Each row was made from one small tree. The marks that hang from a mark follow it in brackets, in the order of their numbers. Every link used is in the known rows. Write each row's tree.
In the rows, zero is written as 128.
Known rows
Z_839(Z_488(Z_623) Z_962(Z_517(Z_504))): [ 95 109  81 134 157 162 116 103 175  95  84 116 138  86 180 118  88 168
 117 130 118 144 141 170 125 106 156 120 151 139 147 177 122  90  48 101]
Z_962(Z_517): [122 114 108 138 126 140 163 131 181 105  95 125 126  96 165 128 103 147
 122 109 119 109 147 133 154  99 165 132 129 119 145 163 108 119  98 115]
Z_811(Z_504(Z_517) Z_920(Z_700)): [106 125 111 147 148 129 201 183 170 166 175 144 112 109 183 126 148 182
 139 104  93  70 136 147 175 124 179 144 130 111 116 197 126 113 102 159]
Z_962(Z_517(Z_504)): [111 135 102 129 125 146 163 121 191 103  96 123 128 109 160 133 108 156
 142 113 116 110 151 131 154 103 154 111 139 107 142 164 105 114 105 112]
Z_700(Z_920): [121 112 101 151 136 124 166 150 160 121 134 145 130 108 153 136 111 149
 124 101 117  91 161 127 161  95 157 156 117 115 129 166 102 116  87 120]
Z_504(Z_517): [123 120  98 164 131 134 153 158 183 123 137 139 115 109 182 135 115 144
 127 119 108 118 155 139 194 104 164 116 114 126 148 152 120 111 100 134]
Z_488(Z_355 Z_517(Z_504) Z_623 Z_839(Z_962) Z_945): [110 100  98 167 162 148  95 120 170  85  63  90 144  96 201 122  41 195
 148 126 106 158  97 171  89  80 152  99 167 158 194 167  96 117  51  99]
Z_839(Z_488(Z_623 Z_945) Z_962(Z_517(Z_504))): [ 94 100  84 138 162 168 107  99 173  91  81 102 134  90 195 112  68 168
 128 139 121 154 129 180 106  93 160 129 155 148 148 165 119  96  39 104]
Z_517(Z_504): [111 135 106 143 118 138 159 137 192 104 123 137 129 123 155 131 104 149
 144 117 110 110 155 130 172 110 155 111 123 109 141 152  98 112  95 125]
Z_958(Z_355(Z_962(Z_517(Z_504)))): [113 136 105 117 126 142 147 135 172 102  92 140 125  94 161 124  88 164
 153  89 135  97 174 121 131 110 144 118 140 104 180 159 124 105  78 101]
Z_291(Z_958): [117 122 108 149 120 123 151 140 175 105 136 134 128 107 159 130  85 148
 115 100 125  90 166 134 178 114 167 136 115 124 154 163 101 125  90 141]
Z_920(Z_700): [124 116 105 145 132 125 187 153 168 129 120 135 135 112 158 127  99 154
 132 111 114  97 154 134 176 116 160 161 115 111 127 163 107 116  82 122]
Z_291(Z_958(Z_355(Z_962))): [120 123 109 138 122 119 136 152 156 105 133 150 123  92 159 122  65 155
 126  75 143  79 189 123 155 121 160 142 115 120 194 159 119 117  65 131]
Z_811(Z_504 Z_920): [104 120 128 142 123 130 180 164 185 124 159 147 113 105 163 120 132 163
 127 101  95  74 134 142 149 118 186 132 127 118 132 185 104 123  98 161]
Z_105(Z_962): [120  90 101 139 111 130 150 129 170  98 100 134 121 104 137 130  88 144
 111 112 113 104 141 116 171 115 177 131 110 123 151 128  81 120  90 132]
Z_291(Z_958(Z_355(Z_962(Z_517)))): [118 123 107 123 129 128 139 136 155 105 106 139 125  79 165 122  69 163
 124  72 148  79 182 124 137 114 159 141 131 118 193 169 127 119  73 117]
Z_839(Z_488(Z_355(Z_962) Z_945)): [115  91 103 158 138 136 123 141 167  87  99 136 127 106 183  97  56 157
 133 102 114 134 134 151 115 118 165 132 139 136 163 147 113 113  34 117]
Z_839(Z_488(Z_945)): [107  90 100 155 133 141 141 129 178  98 121 135 123 108 179 112  77 141
 120 130 113 132 138 167 149  98 165 143 127 138 148 149 106 111  58 131]
Z_811(Z_920(Z_700)): [115 116 120 131 135 120 207 154 162 134 139 144 142 104 150 118 116 169
 139 104 115  82 149 142 159 124 173 174 126  96 116 180 105 114  88 137]
Z_105(Z_205): [132 103 105 153 126 137 146 144 167  99 129 145 143 103 158 118 110 134
 136 112 107 120 146 122 174 113 165 134 114 106 161 146  90 133  65 127]
Z_958(Z_355(Z_291 Z_962(Z_517(Z_504)))): [118 129 108 121 128 144 133 147 159  94  90 141 131  83 157 124  78 187
 141  72 143  94 192 121 128 122 143 108 144 102 189 172 121 103  76 103]
Z_839(Z_962): [130 108  99 155 126 142 144 143 178  99 114 138 136  93 168 129  88 148
 114 119 107 121 156 148 167 116 169 133 114 137 148 165 107 100  69 121]
Z_488(Z_355 Z_839): [132 106 106 175 121 128 133 154 176 105  94 134 134 105 170 126  78 174
 124  99  96 125 127 135 137 102 154 117 139 137 167 158 100 121  84 116]
Z_865(Z_504): [109 123 106 156 103 140 159 146 187 115 141 143 118 125 159 137 115 145
 134 106  99  99 152 128 179 106 165 102 123 113 135 162 114 119  92 139]
Z_811(Z_920): [113 115 126 135 124 124 179 148 177 110 138 147 133 100 153 118 115 156
 130 106 111  93 148 142 154 116 180 145 126 105 135 169 101 117  95 142]
Z_355(Z_291(Z_958) Z_962(Z_517)): [119 117 111 133 133 134 132 140 157  92 100 129 133  83 161 117  67 174
 116  69 148  84 190 123 146 121 162 127 131 116 175 182 113 121  72 121]
Z_105(Z_205 Z_962(Z_517(Z_504))): [116  98  88 120 125 153 137  99 164  89  82 124 142  99 135 127 110 155
 143 116 113 116 132  97 154 114 166 111 134  91 162 133  73 130  83 113]
Z_811(Z_504 Z_920(Z_700)): [105 119 122 136 135 124 208 171 170 147 158 143 122 109 160 120 133 177
 136  98  97  61 134 142 153 127 181 161 129 109 113 196 108 121  91 155]
Z_865(Z_517): [113 126 108 163 127 131 159 152 188 123 139 139 130 113 187 146 111 143
 135 112 114 115 154 137 187 102 155 113 106 123 140 162 119 112  95 133]
Z_945(Z_962): [124 117 104 151 120 145 149 132 166 107 108 132 125  96 164 130  83 155
 123 115 122 113 144 147 167 106 170 132 114 140 156 143 106 107  85 123]
Z_488(Z_945): [121 106 114 154 124 138 154 143 180 102 118 126 122 112 177 122  78 143
 134 122 115 119 140 146 155  94 172 142 118 132 147 140  99 124  81 130]
Z_623(Z_488(Z_945)): [116 104 105 159 122 137 131 123 175 102 105 129 131 109 176 113  64 142
 140 127 115 125 113 159 141  94 178 150 130 133 146 133 102 130  76 126]
Z_488(Z_517 Z_623(Z_962) Z_839): [109 101 103 148 142 134 114 105 155  99  75 102 134  77 174 125  63 164
 124 117 122 136 104 158 131  67 159 123 148 147 192 160 106 129  70 110]

Which tree is each row?
[100  87 102 156 148 141 124 127 169  98 113 119 121 104 187 107  71 147
 118 131 120 141 129 172 130  86 170 149 129 149 151 142 112 120  44 126] : Z_839(Z_488(Z_623 Z_945))
[108  72  92 161 172 144 100 114 156  77  76  97 143  78 201 108  43 170
 110 129 115 162 101 187  92 103 171 126 157 167 178 169 106 109  25 108] : Z_839(Z_488(Z_355 Z_517 Z_623 Z_945) Z_962)
[ 98 120  85 144 123 140 107  78 170 100  72 117 147  91 162 127  58 166
 155 129 110 131  88 162 138  82 149 103 170 127 180 159 102 119  86 104] : Z_623(Z_488(Z_517(Z_504) Z_839) Z_962)
[107 137 106 124 133 140 130 130 167  91 102 127 135  98 155 122  74 182
 136  73 145  84 193 121 147 125 150 106 142 104 171 182 110 115  79 119] : Z_355(Z_291(Z_958) Z_962(Z_517(Z_504)))
[129 108 113 129 129 137 134 156 148  94  88 143 129  70 163 121  72 178
 118  67 145  94 189 124 129 119 156 129 135 116 193 171 125 108  69 107] : Z_958(Z_355(Z_291 Z_962(Z_517)))
[107 102  86 148 161 161  89 120 153  80  69 110 151  73 178 117  66 211
 105  99 123 149 145 161  97 137 156 101 167 143 157 189 116  89  42  97] : Z_839(Z_488(Z_355(Z_291) Z_623) Z_962(Z_517(Z_504)))
[130 109 115 142 122 129 129 171 149  96 114 156 128  82 158 119  69 172
 122  71 138  93 195 126 146 127 156 131 120 119 194 161 119 107  60 119] : Z_958(Z_355(Z_291 Z_962))
[102 122 105 140 137 154 144 103 174  94  89 104 128 107 179 130  63 162
 159 135 129 123 119 164 142  85 157 107 143 137 178 146  93 113  85 116] : Z_488(Z_517(Z_504) Z_945(Z_962))
[ 96 110  90 158 136 157 105  83 172 101  65 108 138 101 186 122  34 174
 169 145 119 137  82 186 120  65 150 110 169 151 195 142 100 119  79 104] : Z_623(Z_488(Z_517(Z_504) Z_839 Z_945(Z_962)))
[105 123 115 153 135 134 173 174 185 143 175 148 102 106 184 128 149 170
 131 108  91  83 135 147 172 114 184 115 127 122 135 185 122 116 107 167] : Z_811(Z_504(Z_517) Z_920)
[116 108 102 156 128 138 108 120 156 108  91 115 130  85 172 123  69 167
 120 110 116 135 118 148 139  77 165 137 133 149 169 147 115 124  67 116] : Z_488(Z_623(Z_962) Z_839)
[103  82  89 148 162 142 118 112 167  88  92 118 140  77 182 115  73 150
 104 136 118 145 129 183 134 100 161 126 141 154 176 179 113 100  34 110] : Z_839(Z_488(Z_517 Z_623) Z_962)
[108 143 101 116 129 135 137 127 166 103 107 136 127  92 159 127  74 171
 145  76 147  80 187 119 138 118 148 121 139 105 189 169 122 112  80 113] : Z_291(Z_958(Z_355(Z_962(Z_517(Z_504)))))
[109  86 104 165 150 137 113 134 161  91  99 112 129 102 191 105  60 167
 117 115 114 149 114 162 105 103 172 140 142 151 152 142 109 122  42 122] : Z_839(Z_488(Z_355 Z_623 Z_945))
[110 128  95 144 138 148 100 103 157 100  52  93 140  84 173 126  70 202
 138  96 116 143 101 135  97  89 156 106 169 137 165 160 113 122  82  94] : Z_488(Z_355 Z_623(Z_962(Z_517(Z_504))) Z_839)
[130 104 117 165 139 129 117 162 151  90  98 117 137  93 169 121  73 188
 107  83 124 125 147 130 125 125 170 121 131 136 159 158 101 125  71 122] : Z_488(Z_355(Z_291) Z_623)
[120 117  79 161 135 156  95 105 176  96  50 119 156  87 179 125  59 197
 142 114  96 142 102 158 104 108 154 105 176 140 162 173 111 103  77  87] : Z_623(Z_488(Z_355 Z_839(Z_962(Z_517(Z_504)))))
[ 99  83 102 147 146 138 146 115 178  90 104 121 128 100 183 115  71 137
 124 136 117 133 122 176 141  87 161 128 144 138 172 161 100 116  59 124] : Z_839(Z_488(Z_517 Z_945))
[111  96  99 161 145 131 121 138 162  95 104 126 133  99 173 112  80 166
 106 108 111 138 126 152 123 117 167 131 137 140 150 153 111 117  52 120] : Z_839(Z_488(Z_355 Z_623))
[127  79  93 129 125 146 138 111 155  91  81 126 139  87 140 122 104 147
 121 110 116 116 129 102 153 112 178 131 125 105 165 133  76 136  76 116] : Z_105(Z_205 Z_962(Z_517))
[108 108  96 139 123 131 125  86 158  93  82 118 144  79 158 123  64 144
 131 124 122 122  95 157 146  99 174 129 147 128 164 155 105 124  83 116] : Z_623(Z_488(Z_517) Z_962)
[115 104 112 160 146 138 108 141 167  78  67 114 141 105 183 113  37 199
 161  91 119 129 133 143  99  96 139  81 170 128 209 170  94 122  59 104] : Z_488(Z_355(Z_291 Z_962) Z_517(Z_504) Z_839 Z_945)
[111  82  98 155 161 164  89 117 131  86  59  93 133  65 197 109  36 210
 102 100 142 150 117 174  77 108 175 130 161 168 172 157 117 108  44 105] : Z_839(Z_488(Z_355(Z_291) Z_623 Z_945(Z_962(Z_517))))
[117 109  94 148 126 128 112  92 149  87  70 111 151  76 161 119  54 165
 130 109 117 129  81 148 122 115 178 119 161 132 166 156 100 128  82 110] : Z_623(Z_488(Z_355 Z_517) Z_962)
[126  98 120 149 154 144 107 147 144  81  62 100 132  84 190 102  47 192
 129  75 139 130 141 133  79 106 173 129 149 138 173 155 113 131  50 103] : Z_488(Z_355(Z_291 Z_962(Z_517)) Z_623 Z_945)
[110 138  96 131 127 160 149 107 177 105  84 117 127  97 164 136  91 170
 143 117 128 113 142 142 148 103 157 111 138 126 152 155 109 102 100 106] : Z_945(Z_962(Z_517(Z_504)))
[ 94 111  95 139 159 132 115 116 170  82  81 118 137 106 173 103  68 166
 146 107 122 135 126 149 106 114 147  96 162 124 184 165 109 114  37 102] : Z_839(Z_488(Z_355(Z_962) Z_517(Z_504) Z_623))
[108 104  96 157 146 153 124 116 188  93  83 111 139 101 190 129  56 167
 152 140 103 141 121 174 133  74 143 102 154 146 189 172  96 107  65 107] : Z_488(Z_517(Z_504) Z_839(Z_962) Z_945)
[124 112 114 162 140 123 106 154 144  89 114 114 138  91 167 123  57 196
 100  70 136 106 161 129 129 130 173 124 131 137 167 168 100 133  72 133] : Z_488(Z_355(Z_291(Z_958)) Z_623)
[115 129 108 126 130 148 140 137 174  91  87 132 133  99 157 119  88 175
 145  86 133 104 180 122 141 118 149 102 141 101 163 172 111 108  79 106] : Z_355(Z_291 Z_962(Z_517(Z_504)))
[130  98  98 161 132 138  93 134 154  91  47 131 147  78 174 104  44 201
 132  75 118 122 126 140  93 109 157 116 168 130 185 170 118 122  66  91] : Z_623(Z_488(Z_355(Z_291 Z_962(Z_517)) Z_839))
[102 100  85 147 165 164  96 107 166  85  68  97 140  87 198 111  57 190
 126 123 115 161 114 172  82 109 165 119 166 152 150 166 115  99  38  97] : Z_839(Z_488(Z_355 Z_623 Z_945) Z_962(Z_517(Z_504)))
[ 90 100  94 149 164 154 102  95 156  84  72  92 133  95 192 114  44 186
 142 131 129 154  92 180  92  98 159 105 168 158 183 147 103 111  48 107] : Z_839(Z_488(Z_355 Z_517(Z_504) Z_623 Z_945(Z_962)))
[136 108 117 157 125 127 128 168 156  86  98 141 137  95 161 112  69 180
 124  70 122 109 169 118 134 139 164 113 129 120 168 165 106 115  63 117] : Z_488(Z_355(Z_291 Z_962))
